What can hang from each mark
D: G
R: G
S: G
G: A D H N P R
X: S
A: G
P: G

Every row comes from one small tree of marks. The marks that hang from a mark follow it in brackets, in alphabetical order. Every link used is in the known rows. Which tree was each row made from?
Known rows
R(G): [ 0.75 -1.49 -2.50 -1.37  2.45 -0.34 -0.38 -2.53 -1.91  3.34 -0.87 -7.13
  1.09 -0.24 -6.31 -3.17  2.18  2.13  2.02 -0.69  1.56 -3.99 -0.96 -1.96
  0.15  1.46]
A(G(H N P)): [ 1.63 -4.46 -0.27 -1.91  0.61  3.41 -0.22  1.71  2.61 -3.04 -2.56  3.52
 -0.13 -3.57 -1.10 -2.70 -3.29  7.33  0.76 -3.11  0.95 -2.85  1.81  3.35
  3.23  3.36]
D(G(N P)): [-0.11 -3.32 -0.09  1.40  1.97  3.01 -0.52  2.04  0.04  1.47 -4.20 -3.50
 -2.50 -3.61 -2.95 -0.90  1.32  8.13  4.52 -2.90  0.10 -0.83  0.86  0.11
  1.01  3.47]
G(A H N P R): [-0.92 -3.22  0.56 -1.11  0.94  1.96 -0.87  1.46  3.37  0.71  0.34  4.15
  2.85 -2.34 -0.68  0.03 -3.44  3.41  0.90 -3.64  1.51 -1.19 -0.53  1.37
  3.80  2.51]
X(S(G(D N P))): [ 0.05 -0.76 -2.93 -2.70 -1.69  0.87  1.77  5.03 -1.84 -1.80 -1.05 -0.93
 -0.90  2.84 -1.81 -2.58 -0.78  4.17  6.54 -0.18 -0.86 -2.27 -3.42 -4.10
  0.40 -1.10]
S(G(D)): [ 0.14  2.73 -1.91 -2.30 -1.65 -0.87  1.07  0.28 -1.90 -0.92 -3.48 -3.99
  0.10  5.38 -3.27 -1.98  1.94  1.37  4.45  3.85 -0.88 -2.61 -1.64 -3.71
 -1.80 -2.03]
D(G(N)): [-2.36 -1.76 -0.62  0.74  2.13  2.10 -1.75 -1.16  0.00  1.35 -2.52 -5.17
 -1.21 -2.40 -3.56 -0.46  1.89  7.44  4.19 -0.40  0.17 -0.01  0.98 -0.72
  0.01  2.08]
S(G(D H)): [-0.86  4.69 -0.99 -3.26  0.40 -1.30 -0.11  0.83 -0.42 -2.25 -2.54 -0.44
  1.53  5.52 -2.67 -0.54 -0.24  0.10  3.39  3.57 -0.38 -1.02 -1.10 -1.53
 -0.62 -3.00]
X(S(G(A H))): [-3.08  2.13 -1.99 -2.81  0.46 -2.12 -1.70  0.14  0.32 -1.29  1.19 -1.85
  2.97  2.40 -4.37 -1.75 -2.70  2.05  4.34  3.14  1.60 -1.44 -2.77 -2.36
 -0.06 -0.71]
A(G(D N R)): [-0.63 -5.33 -0.39 -2.75 -1.38  4.22  1.72 -0.64  1.54  0.55 -0.54  0.88
 -0.01  1.18 -0.57 -2.62  0.66  7.76  0.97  0.32  0.08 -4.76  0.42 -0.72
 -0.15  0.13]
S(G): [ 0.16  3.17 -2.47 -0.73 -0.53 -0.98  0.53 -0.19 -1.35 -1.60 -3.97 -6.04
 -0.22  3.17 -4.85 -3.30  0.63  0.95  3.12  1.78  0.29 -2.74 -1.26 -3.03
 -1.07 -0.03]
P(G(D H R)): [-0.07  0.29  1.70 -3.24  5.81 -2.65 -0.53 -1.33 -0.08 -1.19  1.95  0.05
  3.04  5.47 -1.48 -1.15  2.32  1.47  1.58 -0.95 -1.21 -7.30  0.22 -1.94
  0.11 -2.23]
X(S(G(A))): [-2.49  0.81 -2.89 -2.02 -1.19 -1.72 -0.73 -0.51 -1.02 -0.27  0.24 -4.58
  1.64  2.69 -4.87 -2.91 -1.03  3.04  5.21  3.35  1.23 -2.67 -3.03 -4.23
 -0.73  0.01]
X(S(G)): [-1.14  1.93 -3.24 -2.11 -0.06 -1.11  0.25  1.29 -2.00 -1.61  0.06 -4.26
  0.42  3.41 -4.84 -4.22 -0.78  2.72  4.38  1.14  0.57 -3.76 -3.18 -4.14
 -1.66 -0.50]
X(S): [-0.80  0.22 -2.02 -3.10  0.62 -0.41 -1.36 -0.97 -2.96 -0.18  2.38 -2.03
  1.34  1.34 -4.71 -4.78 -0.23  4.65  4.02 -0.59  0.50 -5.06 -2.33 -3.83
 -2.23  2.74]
G(D): [ 0.94  0.30 -0.39 -3.71 -1.16 -0.03 -0.76 -2.80 -3.10  1.15 -0.57 -0.78
  1.43  3.44 -2.59 -2.33  2.84  3.66  4.27  2.20 -1.07 -4.20 -0.68 -3.28
 -2.51  1.51]
S(G(D H P)): [ 1.30  3.06 -0.61 -2.68  0.21 -0.59  1.21  4.22 -0.31 -2.55 -4.00  1.44
  0.46  4.36 -2.10 -1.11 -0.76  0.74  3.35  1.21 -0.63 -2.14 -1.27 -0.71
  0.16 -2.05]
X(S(G(P))): [ 0.16  0.70 -2.79 -1.85 -0.12 -0.63  1.03  3.92 -1.92 -1.69 -1.38 -2.63
 -0.58  2.50 -4.50 -4.53 -1.26  3.19  4.49 -0.82  0.57 -4.32 -3.06 -3.67
 -1.09  0.23]
G(D P): [ 3.38 -1.60  0.05 -2.96 -1.56  0.97  0.74  1.26 -2.84  1.10 -2.52  1.72
  0.11  2.28 -1.81 -2.76  2.43  4.59  4.59 -0.91 -1.45 -5.34 -0.72 -2.21
 -1.58  2.60]

Write each row's tree
[ 1.92 -3.21  1.17 -3.82  0.02  2.12 -0.05  1.17  1.26 -1.05 -2.20  5.33
  0.92  0.48 -1.25 -2.56 -1.13  6.99  1.29  0.58  0.33 -4.94  1.69  2.56
  0.01  1.51] | A(G(D H P))
[ 0.83 -1.29  0.12 -1.32  2.73  2.43  0.70  4.51  1.75 -1.77 -0.24  4.79
  0.81 -1.00 -0.87 -1.97 -3.16  2.93 -0.37 -7.11  0.29 -2.83 -0.54  1.18
  2.37  2.02] | G(H N P R)
[ 1.64 -5.11  0.13 -0.84  0.00  3.27  2.04  1.06  1.47  0.71 -2.36  0.73
 -0.85 -0.22 -3.40 -5.32 -0.32  6.80 -1.01 -2.54  1.43 -7.79  0.82  0.64
 -1.12  2.73] | A(G(P R))
[-1.37  0.94 -1.79 -2.37  0.46 -1.53 -0.80  2.59  0.23 -1.31 -0.01 -0.24
  2.00  1.62 -3.94 -2.16 -3.10  2.51  4.40  1.19  1.43 -2.04 -2.70 -1.87
  0.61  0.05] | X(S(G(A H P)))
[-1.35 -3.71  0.40  1.71  3.02  3.51  0.60  3.33  1.09  2.63 -3.02 -2.43
 -2.27 -1.92 -2.75 -1.27  1.23  7.60  2.19 -4.09  0.21 -2.32  0.31 -0.19
 -0.17  1.81] | D(G(N P R))
[-1.42 -3.29  0.07 -1.97  1.73  3.27 -0.01 -0.39  3.33 -1.70  0.37  2.29
  1.07 -1.03 -1.59 -2.55 -2.90  6.15 -1.69 -2.03  1.67 -3.64  1.17  2.28
  1.27  0.96] | A(G(H N R))
[-0.13  0.86  0.94 -1.39  6.95 -2.85 -1.01 -1.79  0.48 -2.16  1.69 -2.17
  2.67  3.05 -3.18 -2.46  0.92  0.73  0.30 -2.99 -0.19 -7.39  0.72 -1.31
  0.63 -0.46] | P(G(H R))
[-3.21 -0.17 -1.93 -2.96 -1.15 -1.03  0.68  0.80 -0.54  1.55  1.45 -2.16
  2.00  5.45 -3.38 -2.06 -0.02  2.89  4.82  3.94  0.77 -3.69 -3.92 -5.02
 -2.05 -2.93] | X(S(G(A D R)))
[-5.59 -1.88  1.34  0.30  3.95  1.51 -3.04 -1.54  3.95  2.89 -0.05 -1.25
  1.98 -1.89 -2.65  2.00 -0.70  6.18  2.03  0.87  1.90  1.16  0.76  1.29
  1.24  0.07] | D(G(A H N R))
[-1.10 -4.96 -2.52 -2.29 -0.76  0.69 -0.49 -3.46 -0.03  5.03 -0.21 -5.68
  2.33 -1.07 -2.91  0.99  2.34  3.78  5.19  2.64  1.08 -0.60 -1.26 -2.41
  3.06  0.09] | R(G(A D N))
[ 0.49 -0.51 -0.01 -3.12  3.94 -1.57 -1.32 -1.48 -0.38 -3.62  0.90 -0.71
  2.26  2.26  0.13  0.07  1.53  2.81  4.58 -1.30 -2.05 -3.76  0.65 -1.53
  3.49 -0.58] | P(G(D H N))
[-1.10 -4.41  0.18 -1.62  1.39 -1.12  0.11 -3.42  0.71  0.81  1.16 -3.89
  2.46  2.46 -0.25  0.30  3.21  3.35  4.79  0.57 -1.25 -5.18 -0.31 -4.10
  2.59 -0.98] | P(G(A D N R))
[ 0.82 -3.73  1.79 -3.38  1.09  2.80  1.34  2.17  2.19  0.08 -1.10  6.13
  0.94  2.05 -1.29 -2.72 -1.31  6.31 -0.73 -0.77  0.67 -6.29  1.02  2.25
 -0.77  0.03] | A(G(D H P R))
[-1.39  1.53 -2.42 -3.40 -0.94 -1.10  0.64  1.72 -2.52 -1.00  0.25 -2.80
  0.71  5.16 -3.62 -3.23  0.09  3.09  5.56  2.66 -0.45 -3.56 -3.35 -4.93
 -2.09 -1.96] | X(S(G(D)))
[ 0.83 -0.76 -1.69 -1.23 -1.44  1.93  4.11  5.52  0.11 -0.87 -3.86 -1.01
 -1.63  4.33 -0.82 -1.50  0.52  2.24  3.38 -1.23 -1.25 -2.90 -2.46 -3.23
  0.67 -2.59] | S(G(D N P R))
[-0.80  0.10  1.79 -0.01  4.70  0.56 -2.30  1.84  0.78  0.98 -3.00  0.15
 -0.23 -1.75 -4.13 -0.61  0.18  6.31  2.28 -1.75  0.68 -1.78  1.55  2.37
 -0.57  2.27] | D(G(H P))
[-2.05  1.57 -2.53 -1.82  0.72 -0.55  1.20  2.29 -1.14 -0.48  1.07 -3.58
  0.34  4.53 -4.69 -4.52 -0.82  2.12  2.62 -0.03  0.75 -4.72 -3.62 -4.60
 -2.49 -1.62] | X(S(G(R)))
[ 1.80 -3.51 -0.90 -0.22  0.05  3.28  2.11  3.36  0.05  0.28 -1.51  0.36
 -1.03 -1.00 -1.73 -3.59 -0.37  4.33  1.11 -6.88 -0.18 -4.54 -1.06 -1.62
  0.99  3.18] | G(N P R)
[-2.62 -0.48 -3.60 -1.82 -1.58 -0.38 -0.28  0.18 -0.43 -1.00  0.29 -4.42
  1.07  1.07 -3.57 -1.98 -1.72  3.45  5.85  2.22  1.02 -0.93 -3.15 -4.16
  1.10  0.03] | X(S(G(A N)))
[ 1.10  1.15 -1.26  0.15  0.18  0.52  2.96  4.09 -0.24 -0.48 -4.22 -3.13
 -1.25  3.51 -4.15 -3.90  0.11  0.99  1.23 -1.93  0.41 -5.11 -1.98 -2.25
 -1.32 -0.46] | S(G(P R))
[-4.47 -2.14  1.15  1.01  2.49  0.71 -2.13 -3.61  1.64  5.39 -1.08 -5.05
  1.20 -0.28 -5.00 -0.18  2.28  6.44  2.41  2.58  1.86 -2.43  0.43 -0.95
 -2.32  1.20] | D(G(A R))
[ 0.13  1.47 -1.38 -0.49  1.67  1.09  2.35  5.98  1.89 -2.86 -3.03  0.53
 -0.50  1.93 -1.85 -1.63 -2.86  0.85  0.82 -3.45  0.29 -1.33 -1.47 -0.08
  2.42 -1.74] | S(G(H N P R))
[ 1.24 -6.66 -2.05 -1.73 -0.95  1.61  0.77 -0.26 -0.18  4.92 -1.67 -3.46
  1.22 -2.14 -2.38  0.63  1.79  4.22  5.57  0.34  0.67 -1.26 -1.34 -1.71
  3.82  0.75] | R(G(A D N P))
[-3.46 -1.30  0.11 -1.80  1.44  0.97 -2.30 -2.71  3.26  0.90  2.28  1.69
  4.20 -1.05 -1.44  0.41 -2.82  2.63  0.67 -0.53  1.73 -0.03 -0.47  0.22
  2.56  1.24] | G(A H N R)
[-0.22 -0.41 -1.30  0.16 -1.34 -0.16  2.03  1.63  1.13  1.24 -3.87 -3.60
  0.48  2.48 -4.09 -2.26 -0.30  1.29  2.11  0.88  1.44 -3.86 -1.75 -2.16
 -0.17 -0.25] | S(G(A P R))
[ 0.45 -3.15  0.42 -3.60 -1.70  1.43 -1.59  0.78  1.54  0.11 -0.72  5.62
  3.21 -1.37  1.15  1.91 -1.79  4.58  5.18  0.58 -0.12  0.89 -0.24  0.73
  4.06  2.16] | G(A D H N P)
[ 1.31 -2.55 -0.99 -2.17  1.94 -1.31 -0.10 -2.16 -1.90 -2.18 -0.27 -4.36
  0.77  2.09 -0.48 -1.14  3.67  3.91  5.73 -0.83 -2.24 -5.07  0.26 -3.85
  2.45  0.31] | P(G(D N))
[ 0.15 -4.24 -1.73 -1.19  2.24  0.80 -1.25  0.24  1.77  2.70 -0.90 -2.02
  2.46 -4.21 -3.44  0.61 -1.46  2.80  2.77 -1.95  2.16  0.04 -0.63  1.56
  5.50  1.92] | R(G(A H N P))
[-0.69 -1.81  2.37 -3.58  0.60  0.37 -0.66  0.72  2.01  3.13  0.82  6.36
  4.31  2.56 -0.88  0.30 -0.89  2.75  1.64  0.67  0.59 -3.67 -0.80  0.41
 -0.16  0.28] | G(A D H P R)
[-0.04  1.44 -0.24 -2.53 -1.29 -1.05 -0.15  1.72  1.10 -0.81 -3.70  1.07
  2.18  3.20 -1.99  0.52 -0.87  1.30  4.45  4.14  0.29 -0.57 -1.13 -0.49
  1.34 -1.41] | S(G(A D H P))
[-2.31  1.14 -1.57 -0.21 -0.86 -0.81  0.62 -1.42  0.98  1.27 -2.21 -5.69
  1.63  3.58 -4.72 -2.04  0.25  0.67  2.12  3.25  1.53 -2.62 -1.88 -2.95
 -0.88 -1.15] | S(G(A R))
[ 1.80 -3.51  0.41 -2.71 -3.24  0.30 -0.62 -1.63 -1.30  3.18 -2.17  1.14
  2.24  0.66 -1.66 -0.70  2.01  4.87  5.87  2.64 -0.20 -3.67 -0.67 -2.27
 -0.31  3.18] | G(A D P)
[ 0.90 -3.24  1.24 -1.81  2.07  2.55  0.76  1.85  2.84 -0.75 -1.25  4.30
  0.74 -0.18 -2.85 -4.13 -2.61  5.92 -2.15 -2.74  1.71 -6.37  1.32  3.11
 -0.29  1.92] | A(G(H P R))
[ 0.46 -2.90 -0.86 -1.47  3.14 -0.69 -1.47 -0.93  0.93  3.69 -1.04 -2.18
  3.17 -2.51 -5.23 -0.38 -0.75  1.85  2.19 -0.23  2.65 -2.14 -0.36  1.24
  3.03  2.03] | R(G(A H P))
[-3.28 -2.11  2.58  0.54  4.28  0.90 -2.17  0.44  3.28  4.23 -1.47  0.36
  1.60 -1.22 -3.86  0.61 -0.32  5.82  1.32 -0.12  1.94 -1.86  1.00  2.15
 -0.46  1.37] | D(G(A H P R))
[ 0.58  0.95  0.81 -3.50  4.71 -3.30 -1.64 -2.49 -1.27 -2.58  0.94 -0.91
  2.87  3.82 -1.66 -0.88  2.32  1.90  3.71  0.29 -1.69 -5.81  0.82 -1.92
  0.94 -0.44] | P(G(D H))
[-3.20  0.64  1.13 -2.27  2.33 -0.90 -2.75 -4.02  2.35  2.00  2.57  1.67
  5.32  1.04 -3.56 -1.03 -1.86  1.62 -0.50  1.37  2.28 -2.71 -0.45  0.29
 -0.55  1.40] | G(A H R)
[-1.96 -2.16  0.45 -1.00  4.75 -1.91 -1.75 -3.01  2.50 -1.45  1.93 -2.32
  3.61  0.21 -1.40  0.19 -0.19  2.05  2.24 -1.63  0.44 -4.32  0.47 -1.11
  4.14 -0.01] | P(G(A H N R))
[ 0.15 -6.03 -0.06 -1.96 -2.97  3.04  1.44  1.10  1.16  3.46 -0.79  2.40
  1.40  0.40  0.71  0.17  1.10  4.98  4.18 -0.75 -0.33 -2.91 -1.55 -2.45
  1.44  1.24] | G(A D N P R)
[-1.65 -1.30 -1.15 -2.03  3.07 -1.44 -2.69 -4.14  0.97  3.86  0.61 -4.22
  4.27 -1.42 -5.96 -0.12 -0.34  1.27  1.91  1.96  2.93 -1.27 -0.49  0.54
  2.42  1.22] | R(G(A H))
